Each row was made from one path, in order. Every step used is in the known rows, and no mark comes twice. Write each row's path.
(in the rows, 128 means zero)
Known rows:
fene vidusur puzun vobi bikom votut: [167 145 128 107 187 111 113 125 101 122 100 137 120 191 150 173 124 125
 128 132 157 104 114 126 145 153 122  93 141 140 148 115 112 151 147 149
 142 108 129 130 164]
musa vobi: [143 153  98 109 151 105 124 120 100 118 107 104 134 136 132 174 142 116
 116 123 142 105  98 174 133 159 142 132  95 146 151 114 140 150 142  98
 149 132 137 152 129]
fene vidusur puzun vobi: [164 135 126 103 178 120 113 121 103 131  91 107 116 161 143 171 130 115
 128 122 156 106 108 125 138 157 127 131 140 142 142 112 143 143 144 133
 153 118 134 164 168]
vidusur puzun: [155 138 104 105 173 105 121 120 113 130 107 105 116 157 143 169 119 122
 119 111 144 105  99 155 133 159 140 111 123 143 144 109 150 170 144 130
 152 124 135 142 136]
musa votut: [142 143 105 111 140 110 123 111 104 122 108 111 126 152 133 175 109 120
 130 120 140 104  92 131 133 158 129 129  92 141 142 114 147 149 147 110
 148 132 133 148 135]
bikom votut: [147 138 105 114 146  88 128 138 108 124 113 124 124 168 142 177 120 122
 126 117 140 103  90 147 135 158 135 114  98 149 156 108 140 158 141 122
 143 109 135 113 120]
rinu bikom votut musa vobi: [144 138 110 113 126  90 136 151  98 121 115 144 132 157 133 173 147 112
 131 133 142  98  84 151 141 162 134  59  89 145 159 110 145 154 141 110
 149 104 143 107 111]
dufif bikom vobi fene: [141 143 116 116 151  79 140 122 104 120  91 140 119 143 124 168 131 144
 128 127 121 104 105 186 129 180 140 119  88 138 155 112 134 160 140  97
 158 139 130  94 100]
repov musa: [138 136 101 110 175 116 117 120 124 130 114 101 132 145 137 174 116 123
 121 125 140 101  96 150 132 157 132 178 101 155 153 124 138 149 137  92
 151 110 123 135 123]
repov musa vobi toson: [140 158 101 108 183 117 114 114 136 123 104 115 124 139 125 170 137 111
 113 138 133 101 111 177 122 162 130 185 100 154 153 140 134 145 146  81
 150 122 128 167 109]
bikom dufif: [140 142 106 115 161 136 131 128 107 118 103 118 122 140 135 177 114 120
 136 113 136 104  90 156 135 157 139 118 104 148 144 111 133 165 140 109
 155 104 135 133 119]
vidusur puzun vobi: [159 137 109 103 174  97 115 120 108 134 103  97 113 143 139 166 121 113
 122 109 146 106  99 124 137 162 129 111 132 142 142 111 140 164 149 135
 153 116 130 158 147]
zunob dufif: [143 130 102 109 219 107 122 100 107 126 103 112 143 146 137 181 125 131
 134 115 139 104  94 159 132 158 137 119  88 156 147 112 139 152 139 117
 148 124 135 132 154]
dufif musa: [140 137 100 115 146 114 130 110 103 128 115 120 132 149 129 168 120 142
 117 112 140 103  92 154 133 165 137 142  95 139 148 119 142 164 136 148
 145 130 129 125 137]
dufif musa rinu bikom: [138 133 111 104 122 136 149 104 100 142 116 135 122 137 127 165 112 129
 111 117 141  97  66 163 139 158 129  92  96 134 156 125 147 140 128 153
 147 151 144 126 111]
fene vidusur bikom repov musa vobi: [135 147 124 106 165 174 107 128 130  99 100 125 124 157 138 172 148 123
 125 151 150  97 110 161 134 166 122 222 100 136 145 130 126  94 146  99
 151 132 127 170 135]
rinu bikom repov: [132 141 114 104 130 122 145 132 119 130 118 123 115 137 139 170 119 116
 133 114 133  99  75 167 140 164 126 132  96 127 151 105 137 146 136 113
 148 130 149 130 142]
puzun vidusur bikom: [144 148  96 109 180 131 110 131 101 125 100 124 113 142 140 171 109 140
 122 118 139 107  96 148 141 166 116 112 107 142 136 116 154 113 152 130
 151 119 134 121 160]
rinu bikom votut musa: [144 127 107 115 138  84 136 153 108 129 116 145 124 166 138 175 123 122
 135 124 140  98  80 136 141 160 127  57  93 146 157 104 146 157 137 122
 149  92 139  88 120]
dufif bikom vobi fene vidusur: [146 142 134 119 155 103 140 125  98 118  80 147 121 163 127 173 139 145
 135 140 130 103 113 186 129 178 140 137  97 139 157 113 134 135 136  99
 159 145 134 103 118]
vobi toson: [146 155 103 111 184  95 121 119 124 129 103 116 112 151 131 173 113 122
 115 117 132 105 102 173 124 165 126 133 100 147 140 121 141 152 142 114
 148 124 139 144 138]
vobi bikom dufif musa: [137 151 102 120 161 155 133 105 100 113 116 144 135 151 127 171 106 154
 128 121 138 101  99 168 141 160 137 113 105 138 145 125 109 176 138 148
 146 113 126 105 129]
musa rinu bikom votut: [143 135 111 104 127 110 146 134 106 138 111 138 114 155 141 174 111 110
 121 119 140  99  66 153 142 153 125  63  98 144 163 115 143 138 133 131
 144 134 148 116  97]
votut musa rinu bikom dufif: [136 129 113 111 146 151 147 134  99 126 103 141 115 136 127 171 108 117
 135 126 137  96  65 149 141 157 131  23  99 145 143 116 141 144 133 125
 160 111 140 121  92]
votut musa vobi toson: [146 156 104 115 184  95 116 124 109 116 100 129 122 150 121 168 140 120
 116 135 134 102 107 170 123 170 136  90  90 148 137 123 142 152 147 111
 150 119 133 152 127]
puzun vidusur bikom dufif: [140 149 100 113 178 164 117 140 102 118  97 134 109 138 136 174 106 135
 137 118 135 105  95 145 145 166 121 103 110 145 133 120 142 124 154 130
 157 101 135 116 147]
rinu bikom: [140 141 108 105 143 104 138 130 112 136 112 116 127 136 138 174 118 118
 126 113 140 102  78 166 139 157 123 115 100 141 157 108 145 147 132 100
 151 123 149 122 136]
fene vobi vone: [148 173  96 114 175  92 116 117 108 112 134 113 117 146 128 181 131 119
 122 129 136 106  93 181 133 161 131 130  94 146 154 115 136 152 136 116
 154 123 142 119 153]
dufif musa rinu: [141 136 104 110 143 135 134  99  97 132 113 124 123 146 126 164 110 138
 107 118 140 101  80 154 132 160 139 103  95 140 145 127 142 148 133 166
 145 150 129 140 109]
zunob dufif bikom votut: [144 131 103 119 198 112 140 125 112 122 107 148 135 158 135 179 135 142
 138 121 138 101  95 147 134 160 143  86  92 151 161 113 131 159 142 127
 148 132 131 101 115]
votut bikom vobi: [145 146 109 115 140  84 130 116 102 109  96 132 120 148 133 178 134 126
 145 126 128 102 101 175 138 164 138 162  94 140 133 115 146 158 142 103
 158 134 124 107 113]
repov musa votut: [135 136 104 109 152 124 114 110 123 124 111 106 134 151 131 175 109 119
 131 130 140 100  98 123 132 157 125 178  96 150 147 131 139 142 147  93
 150 122 121 150 115]
votut bikom repov musa rinu: [128 136 110 108 146 154 131 114 122 113 110 128 109 149 134 169 110 123
 135 138 132  93  87 151 134 165 131 182  94 138 129 137 135 129 141 114
 148 163 120 147  80]
salav toson: [147 149 119 113 150 108 125 122 122 127  99 109 134 144 136 171 122 125
 110 111 138 105  82 166 133 157 145 155  92 146 154 112 155 143 146 115
 145  95 137 149 123]
votut bikom repov musa vobi: [130 147 106 112 144 141 125 123 123 103 113 122 126 141 130 172 143 119
 140 142 134  95 103 166 134 171 137 223  91 137 136 133 134 144 147  83
 148 151 124 153  99]
zunob dufif bikom: [140 135  98 114 211 124 137 111 109 125 106 128 139 139 132 175 133 144
 134 119 138 102  95 158 132 161 143 101  91 150 150 114 135 154 138 111
 154 147 133 125 131]
dufif musa vobi vone: [142 154  93 114 146 111 129 105 106 121 126 128 124 137 113 168 139 144
 106 122 141 105  94 183 137 164 143 141  83 140 151 133 117 164 142 152
 147 142 141 132 123]
vobi bikom votut: [146 154 102 115 168  92 123 125 100 118 119 137 131 176 144 178 110 136
 123 123 142 103 100 160 140 155 132  88 101 145 152 112 115 163 141 127
 138 107 131  96 136]
votut bikom: [143 144 100 115 154  98 124 124 102 115 105 118 124 154 135 174 115 132
 136 121 139 101 100 156 134 164 131 155  97 142 133 115 151 152 140 101
 149 139 132 119 124]
zunob dufif bikom vobi: [142 136 104 116 201 108 143 102 108 117  99 141 139 137 127 177 151 139
 145 126 127 102  97 177 136 162 151 109  89 149 151 112 131 157 141 116
 161 132 123 110 123]
zunob dufif bikom votut musa: [143 123 103 124 210 105 136 135 104 117 108 159 139 167 130 176 139 149
 143 129 138  98  96 131 134 165 144  41  82 154 152 110 134 160 144 136
 152 114 123  94 112]
salav sekaga: [141 149 107 113 171 108 123 122 106 134 106 106 137 144 138 177 111 112
 111 112 139 107 100 186 127 158 120 130  83 150 151  98 154 145 139 116
 146 132 134 109 125]
repov musa vobi: [139 146  96 107 166 120 115 117 119 123 111 100 138 135 131 173 140 116
 118 134 142 101 102 167 131 158 139 178  97 154 155 128 136 146 143  78
 151 123 125 154 109]
bikom vobi: [145 143 109 112 157  85 127 113 106 121 102 118 127 143 134 176 134 120
 132 118 129 106  92 178 136 159 143 136  96 144 148 108 141 161 140 113
 156 113 128 122 130]
votut musa vobi bikom: [143 159  98 116 185 103 114 118  85 108 113 128 143 153 129 172 134 136
 117 137 144 102 107 174 138 162 139  58  90 144 139 115 121 153 144 110
 148 113 129 122 139]
rinu musa votut: [138 133 105 104 142 159 126 110 107 128 117 117 135 160 139 171 112 110
 128 111 141 101  85 122 132 158 126 171  90 137 145 110 149 155 145  95
 149 125 132 148 113]

Write each row's path:
[160 150 126 109 199 159 117 116  98 118  91 127 119 163 142 174 117 124
 138 129 153 105 112 137 146 155 124 101 148 140 138 118 106 154 146 136
 154 105 131 143 168]
fene vidusur puzun vobi bikom dufif
[162 139 109 113 191  78 112 134  96 120 115 141 120 180 141 169 115 134
 128 128 149 102 109 112 144 162 126  29 126 142 135 112 119 179 155 159
 146  83 118 108 146]
vidusur puzun vobi bikom votut musa
[144 140 120 110 167  74 112 117 107 111  85 133 117 155 130 173 114 142
 124 130 126 106 107 183 129 181 119 148  86 138 146 113 136 134 145 111
 154 117 127  95 120]
vidusur bikom vobi fene
[141 146 101 121 115  99 132  89 103 102 114 161 115 153 107 174 124 151
 149 133 127 101  98 156 142 168 134 178  79 127 127 140 126 167 152 163
 154 150 124  99 106]
dufif musa votut bikom vobi vone
[145 150  99 112 167  75 126 109 115 119 114 127 111 139 123 178 129 131
 127 121 128 107  89 190 139 157 141 129  86 147 146 116 118 160 142 133
 158 113 137 107 127]
bikom vobi vone
[147 150 101 108 167 116 113 125  98 120  94 136 112 141 136 174 126 136
 134 123 129 107  97 167 145 167 123 119 104 142 136 114 149 117 155 133
 158 106 127 108 151]
puzun vidusur bikom vobi
[127 158  98 113 158 148 137 129 138 112 130 133 108 121 116 167 148 135
 120 139 132  98  95 181 137 166 145 168  85 138 154 137  98 144 147 107
 154 152 135 149  91]
dufif bikom repov musa vobi vone
[144 157  99 118 142 109 128 113  92 114 125 149 143 169 131 170 137 145
 114 131 144 102 105 174 141 161 140 109  95 136 157 128 112 173 145 152
 135 127 127 108 123]
dufif musa vobi bikom votut
[140 162  95 114 158 124 125  97  89 115 121 131 146 149 126 168 134 149
 109 129 143 103 106 183 139 163 140 123  94 135 149 127 118 161 141 137
 141 137 127 131 139]
dufif musa vobi bikom
[140 145 108 113 171 146 119 135 115 106 100 125 114 143 135 175 108 128
 130 117 141 103  94 152 136 164 122 123 104 142 139 113 130 138 144 114
 157 104 131 123 121]
vidusur bikom dufif
[143 137 107 125 155  95 139 157 103 119 116 151 120 166 130 169 132 142
 128 127 139  98  94 130 134 166 144  47  91 144 150 107 141 165 143 131
 153 110 126  93  98]
dufif bikom votut musa
[137 138 108 115 130 108 121 105 118 107  99 135 130 152 127 179 124 122
 157 144 128  97 107 138 137 162 130 216  93 142 133 136 145 147 151  87
 159 131 111 125  90]
repov musa votut bikom vobi
[135 149 112 105 186 131 116 112 122 119 124 114 124 139 136 172 110 129
 130 133 136  98 101 138 142 164 117 171 106 138 141 128  96 144 147 115
 143 115 118 144 149]
puzun vobi bikom repov musa
[142 138 124 120 154 183 121 125 106 107  94 147 123 164 130 174 120 151
 131 128 151 101 103 146 136 164 123 162 112 134 142 125 131 127 138 151
 154 115 128 123 134]
fene vidusur bikom dufif musa
[127 133 114 102 138 137 137 131 139 132 122 121 121 136 138 172 121 117
 135 125 133  95  80 159 141 163 121 184  99 138 157 121 131 141 136  96
 149 119 140 133 121]
rinu bikom repov musa
[147 156 112 111 173  81 125 111 124 123  96 132 111 147 129 175 131 117
 126 124 121 106 103 187 126 166 135 141  98 144 143 120 137 158 144 116
 154 115 132 132 127]
bikom vobi toson
[142 134 107 111 168 111 124 119  93 124 104 120 120 151 131 168 110 127
 117 125 142 101  82 143 130 160 138  42  88 150 136 113 146 141 136 137
 152 130 128 137 111]
votut musa rinu
[130 152  97 113 153 129 123 119 133 101 125 132 110 139 120 172 137 128
 135 142 132  97 100 179 138 168 135 219  81 139 134 142 110 145 149 102
 150 151 130 140  97]
votut bikom repov musa vobi vone
[146 130 107 119 159  81 123 147 102 119 114 136 127 175 137 172 121 131
 130 124 141 101  93 130 133 162 139  68  90 150 147 106 143 165 143 135
 147  90 126 101 119]
bikom votut musa
[132 135 108 119 139 160 123 119 119 102 103 130 125 149 125 179 104 121
 162 138 134  95 103 118 136 161 124 203  99 146 131 138 139 152 151  82
 157 125 119 131  79]
repov musa votut bikom dufif
[138 159  94 109 185 127 110 108 112 119 115 114 147 143 133 175 131 129
 114 140 143 100 110 180 137 154 134 154 100 152 152 134 112 145 143  82
 146 119 124 136 123]
repov musa vobi bikom
[145 155 107 113 188 134 122 118  96 117 107 121 125 137 133 177 104 126
 137 120 139 104  97 142 144 157 123  95 114 144 141 117 100 162 145 115
 150  97 130 123 149]
puzun vobi bikom dufif
[156 132 140 112 168  92 104 141 103 113  80 140 113 184 139 173 111 133
 126 138 149 104 116 123 132 178  98 145 104 140 155 118 128 111 147 129
 142 113 133 113 148]
puzun vobi fene vidusur bikom votut
[146 144 108 117 175 104 123 124  89 116 114 152 124 179 135 172 105 140
 118 137 143  98  91 147 139 155 133   4  92 148 140 118 119 148 140 156
 141 115 125  98 103]
vobi bikom votut musa rinu
[140 139 107 100 140 123 142 117 103 141 109 119 116 133 136 170 110 112
 117 117 140 100  66 166 139 152 125  77 101 141 155 115 147 128 130 116
 151 145 147 132 114]
musa rinu bikom
[140 146 129 110 166 151 116 134 117 104 100 130 113 168 142 174 123 133
 127 132 148 102 100 156 134 168 119 170 102 129 137 108 134 103 142 132
 148 137 136 145 161]
fene vidusur bikom repov
[150 179 108 113 183  98 117 118 116 115 115 115 116 153 132 176 130 106
 122 134 128 103 106 181 121 170 125 143 105 144 148 117 156 151 139 100
 150 124 137 147 151]
fene vobi toson
[140 157  99 103 178 160 124 107  95 121 123 122 148 153 141 171 134 121
 110 121 144 101  97 182 138 156 133 143  95 139 152 112 120 162 141  84
 144 128 133 136 121]
rinu musa vobi bikom
[132 138 133 109 151 178 107 120 134 101  99 133 118 170 137 174 114 128
 138 149 148  96 105 118 134 166 109 224  99 131 135 132 130  92 151 112
 150 133 121 162 137]
fene vidusur bikom repov musa votut
[127 142 109 114 154 148 141 135 135 120 120 124 118 137 130 165 128 135
 130 129 132  95  95 153 133 168 137 174  97 137 152 122 126 146 141 102
 153 139 123 139 102]
dufif bikom repov musa
[144 153  95 124 156  95 136 153 105 110 125 158 114 151 115 170 150 145
 121 136 141 101  95 159 137 164 148  44  80 145 155 121 113 163 147 135
 154 123 135 101  86]
dufif bikom votut musa vobi vone
[144 133 132 105 164 159 124 115  93 123  91 127 141 176 139 170 140 117
 114 132 144 102 108 175 126 172 128 192  89 141 161 113 143 139 136  72
 146 140 144 145 122]
rinu musa vobi fene vidusur
[140 151  98 115 150 187 122 124  92 111 101 147 122 131 122 167 133 146
 127 126 137 104 100 159 145 170 129 124 107 136 140 134 140 131 157 153
 153 118 129 130 134]
puzun vidusur bikom dufif musa vobi
[138 142 102 111 154 200 128 116  92 123  99 152 105 135 125 166 100 150
 122 123 135 102  83 145 144 166 123  81 109 137 133 136 142 120 150 184
 152 132 127 126 114]
puzun vidusur bikom dufif musa rinu
[135 159 108 116 174 122 122 122  95 100 121 135 132 154 129 168 135 137
 125 140 138 100 103 176 139 169 142  78  85 133 132 112 112 153 148 124
 144 125 128 137 144]
votut musa vobi bikom repov
[131 141 106 101 172 184 115 122 121 123 106 133 100 138 136 165 101 133
 121 136 133  97  83 143 141 168 116 139 101 140 134 137 136  92 153 146
 148 137 124 150 120]
puzun vidusur bikom repov musa rinu
[136 137 105 114 139 124 118 111 118 111 106 121 129 155 128 176 106 125
 146 137 139  97 104 119 134 163 121 210  94 143 132 138 149 140 149  84
 151 144 119 137  97]
repov musa votut bikom
[129 134 118 103 107 154 156 110 109 134 123 142 112 140 128 160 115 128
 118 120 134  95  63 161 141 165 130 111  93 122 151 124 138 141 132 168
 143 163 143 138 114]
dufif musa rinu bikom repov
[147 134 129 113 171 103 119 120  99 125  83 121 128 176 137 173 111 137
 123 131 142 105 110 166 125 172 123 151  96 145 153 114 140 130 134  98
 145 135 143 122 153]
vobi fene vidusur
[150 146 125 111 165 117 112 120 107 107  85 135 122 163 138 179 139 131
 131 135 144 106 104 172 137 161 125 158 104 138 142 111 140 110 140 117
 159 113 127 120 148]
fene vidusur bikom vobi
[131 139 116 120 103 141 137 105 107 103 118 146 120 162 122 165 113 144
 148 128 132  96  97 126 136 177 129 194  85 117 123 129 144 159 151 154
 141 168 123 137 118]
dufif musa votut bikom repov
[140 131 109 106 150 115 139 128  96 136 108 131 120 141 130 167 110 121
 121 125 141  97  69 148 138 157 127  31  93 144 146 114 150 131 131 125
 155 127 141 125 109]
votut musa rinu bikom
[145 128 132 118 208 112 137 101 101 116  73 156 139 163 128 177 146 152
 148 143 129 102 114 184 128 176 142 129  87 147 157 117 129 138 137 106
 158 151 132  99 133]
zunob dufif bikom vobi fene vidusur
[157 131 128 108 180 105 116 119 106 129  82 120 119 184 142 169 114 134
 121 128 146 105 117 160 126 174 129 135 120 142 148 114 146 150 140 122
 149 136 141 131 148]
vobi fene vidusur puzun
[144 146 102 119 145 103 143 150 109 123 115 140 118 159 136 172 129 134
 125 118 139 101  92 148 135 162 141  92  99 143 160 111 135 160 141 117
 149 128 133 106 102]
dufif bikom votut
[135 132 106  99 148 139 135 116 124 143 114 118 122 130 137 172 108 111
 118 130 140  96  70 158 138 152 121 126 102 149 160 131 140 125 130  99
 153 132 137 139  89]
repov musa rinu bikom
[159 132 138 108 166  92 122 110 105 123  75 132 116 180 139 172 133 129
 132 135 136 106 118 182 130 175 137 143 122 141 149 113 142 157 143 123
 156 129 134 122 137]
bikom vobi fene vidusur puzun
[139 174 110 122 143 167 125  92  90  95 129 145 140 159 122 178 117 130
 144 143 135  99 105 147 139 165 128 124 104 130 146 129 128 168 145 136
 148 126 124 118 144]
fene vobi bikom dufif musa votut
[146 141 125 114 151 133 110 112  93 108  85 141 134 170 124 165 134 155
 109 145 149 103 121 175 126 183 117 178  91 132 153 131 136 117 140 132
 144 148 135 130 134]
dufif musa vobi fene vidusur bikom
[138 135 106 109 135 159 129 110 102 115 113 131 132 167 137 172 110 117
 141 118 139  98  92 121 135 164 121 199  90 133 133 117 157 154 147  86
 148 149 127 131 102]
rinu musa votut bikom
[141 134 125 102 131  88 144 108 100 135  88 139 115 142 128 170 113 118
 124 130 122 101  78 192 135 170 126  86  88 139 161 118 140 140 133 109
 153 143 147 106  91]
musa rinu bikom vobi fene
[137 142 105 117 135 190 121 118  96 112 104 156 115 146 123 168  99 151
 142 123 135 102  96 113 146 170 116 124 105 131 129 135 144 130 162 169
 152 117 126 124 138]
puzun vidusur bikom dufif musa votut
[139 124 107 114 196 106 124  81  96 120  95 134 154 151 119 168 138 152
 125 130 133 103 111 180 125 181 137 144  75 145 157 131 133 165 142 135
 140 149 133 127 129]
zunob dufif musa vobi fene
[148 142 104 113 158  99 115 145 114 113 108 135 115 169 143 176 116 132
 121 122 145 103  96 141 135 163 120 121  98 141 150 111 138 134 145 130
 145 108 129 103 122]
vidusur bikom votut
[134 137 127 104 170 186 113 120 130 111  98 130 110 161 140 169 115 129
 121 147 148  95  93 146 132 162 118 179 103 138 137 132 126  81 139 130
 150 148 124 165 115]
fene vidusur bikom repov musa rinu
